What can hang from each mark
U: A B
M: A N
A: E L M U
R: B
X: A N
N: M

Each row was made from one small tree. The marks that hang from a mark follow it in brackets, in alphabetical order. Every link used is in the known rows. Write each row's tree.
Known rows
M[A[E L] N]: [ 1.262  0.856  0.353 -0.243  0.880  1.296  1.879  2.271  1.540 -0.334
 -1.061  4.284 -5.013  0.461 -0.574 -1.231  2.515  1.282]
U[A[L] B]: [ 0.519  3.695  0.550 -1.121  2.498  0.676  0.984  4.113  2.017 -0.439
 -0.806  2.118 -4.349  1.352  2.096 -1.183  2.593  2.132]
A[E L M[N] U[B]]: [ 1.974 -1.168  1.921 -1.011  0.913  0.701  3.695  2.503  2.722 -0.401
 -2.202  4.201 -4.970  1.828 -0.028 -1.107  2.930  1.433]
X[A[E M]]: [ 0.868 -0.287  1.228 -0.446  0.744  2.551 -1.039  2.163  3.747 -2.148
 -2.091  2.615 -7.950 -0.604  2.577 -0.023  4.487  1.864]
A[L M U]: [ 1.725 -0.925  0.781 -0.661  1.434  0.381  0.372  4.192  1.925 -0.214
 -2.086  2.318 -4.789  0.860  1.889 -0.432  2.792  1.291]
U[B]: [ 0.780  1.189 -0.445 -0.273  2.348  0.347  1.692  2.990  3.510 -2.243
 -1.419  2.342 -5.106  0.401  1.497 -2.658  1.861  0.867]
M[A[E L U[B]] N]: [ 1.942 -0.507  1.044 -0.580  1.097  0.764  4.496  2.862  2.641  0.671
 -1.365  4.070 -3.400  2.156 -2.641 -1.880  2.775  1.273]
R[B]: [-0.009  0.905  0.734 -0.175  2.725  0.330 -1.374  3.012  3.011 -3.473
 -1.204  1.967 -5.201 -1.073  2.427 -1.771  1.640  0.802]
N[M[A[E L U]]]: [ 2.090 -1.572  2.045 -0.836  0.779  2.491  0.757  2.676  2.173  0.375
 -1.928  3.572 -4.270  1.029  0.191 -1.494  3.382  1.378]
X[A[U[B]]]: [ 0.873  0.299  0.444 -0.295  1.724  1.818  1.712  3.416  4.541  0.092
 -1.580  1.934 -3.954  1.321  0.207 -2.058  3.512  1.455]
U[A[M[N]] B]: [ 1.783  2.578  1.507 -0.470  1.724 -0.193  1.720  0.977  2.754 -1.025
 -1.262  4.126 -7.140 -0.154  1.707 -1.104  3.126  0.780]
X[N]: [ 0.572  1.536 -0.021  0.039  1.614  1.667 -1.050  2.455  3.144 -1.324
 -1.288  4.386 -5.943 -0.366  3.059 -2.219  2.325  1.159]
A[L]: [ 0.365  1.677 -0.577 -0.438  1.938  1.101 -0.064  4.152  1.742 -1.046
 -1.337  2.173 -4.412  0.546  2.529 -1.358  1.879  1.535]
X[A[L U]]: [ 0.464  0.779  0.224 -0.495  1.291  2.630 -0.106  4.592  2.705  1.236
 -1.468  1.795 -3.247  1.375  1.182 -0.736  3.456  2.141]
M[A[E U[B]] N]: [ 2.568 -1.169  1.147 -0.133  0.982  0.681  4.058  1.820  3.765 -0.566
 -1.338  4.465 -4.436  1.348 -2.321 -2.605  2.967  0.176]
U[A[L M]]: [ 1.110  2.420  1.147 -0.997  1.748  0.533 -1.190  3.560  1.227 -0.653
 -1.389  2.349 -6.378  0.034  3.496  0.397  3.292  1.885]
M[A[E U] N]: [ 2.642 -1.433  0.924  0.191  0.393  1.218  1.857  1.928  3.097 -0.616
 -1.279  4.634 -4.731  0.597 -1.211 -1.905  3.093 -0.229]
M[N]: [ 1.025  1.507 -0.412  0.320  1.284  0.857  0.621  1.748  2.539 -1.437
 -1.168  4.180 -5.437 -0.430  1.982 -2.264  1.676 -0.001]

Which tree is each row?
[ 1.792 -0.642  1.192 -0.536  1.366  1.650  0.897  2.795  1.733  1.439
 -1.742  2.963 -3.670  0.546  0.268 -1.756  2.861  1.235] : N[M[A[L U]]]
[ 1.854 -1.377  2.220 -1.199  1.251  1.977  3.024  2.555  2.854  0.422
 -2.062  3.311 -3.946  1.741 -0.998 -2.115  3.269  1.799] : N[M[A[E L U[B]]]]
[ 0.264  1.909  0.589 -0.273  0.864  1.793  0.644  1.851  1.919  0.883
 -1.671  3.342 -6.281 -0.326  1.506  0.019  3.480  2.370] : X[A[L M[N]]]
[ 2.131 -1.365  1.735 -0.663  0.416  1.239  1.537  2.710  2.027 -0.387
 -2.055  4.452 -5.340  1.099  1.117 -0.437  3.049  1.038] : A[E L M[N] U]
[-0.338  1.651  2.132 -1.035  0.392  5.365 -1.435  1.514  2.973  0.806
 -1.813  4.976 -6.132  0.281  3.153 -1.066  4.266  3.545] : X[A[E L] N[M]]
[ 1.800  2.333  1.369 -0.185  1.158  0.364 -0.542  1.022  2.043 -1.081
 -1.162  4.349 -7.466 -0.957  2.997 -0.480  3.193  0.355] : U[A[M[N]]]
[ 1.230  0.016  1.355 -0.743  0.988  2.521  0.314  2.046  1.746 -0.560
 -1.723  3.441 -5.575  0.083  1.016 -1.380  2.969  1.816] : N[M[A[E L]]]
[ 2.566 -1.818  1.922 -0.522  0.843  0.516  3.178  1.489  3.908 -1.555
 -2.213  4.600 -6.097  1.038  0.310 -1.731  3.070  0.328] : A[E M[N] U[B]]
[ 0.794  2.699  1.237 -1.392  1.931  1.606  0.919  4.023  2.519 -1.440
 -1.115  2.669 -4.982  1.842  2.043 -0.892  3.040  2.304] : U[A[E L] B]
[ 2.621 -2.272  2.087 -0.342  0.582  2.368  0.299  1.590  3.299 -0.828
 -1.976  3.898 -5.270  0.161  0.525 -2.148  3.517  0.270] : N[M[A[E U]]]
[ 2.113 -0.766  0.919 -0.254  0.520  1.326  2.279  2.973  1.948  0.586
 -1.361  4.277 -3.737  1.369 -1.422 -1.248  2.860  0.855] : M[A[E L U] N]
[ 1.937  1.545  2.273 -0.842  1.104  0.668  1.580  0.883  3.170 -2.009
 -1.446  4.704 -7.744  0.261  1.765 -0.843  3.574  0.934] : U[A[E M[N]] B]
[ 1.856 -1.146  0.910 -0.902  1.608  0.833  3.276  4.282  2.917 -0.144
 -1.578  2.464 -3.437  2.373 -1.754 -1.642  3.022  1.685] : M[A[E L U[B]]]
[ 0.588  0.963  1.394 -0.548  0.291  2.616  0.640  1.822  2.346 -0.139
 -1.896  3.921 -6.892  0.105  1.576  0.298  3.925  2.567] : X[A[E L M[N]]]
[ 1.430  2.261  2.176 -1.327  1.246  0.902  2.062  1.935  2.036 -0.729
 -1.440  4.343 -6.644  1.005  1.571 -0.223  3.412  2.069] : U[A[E L M[N]] B]
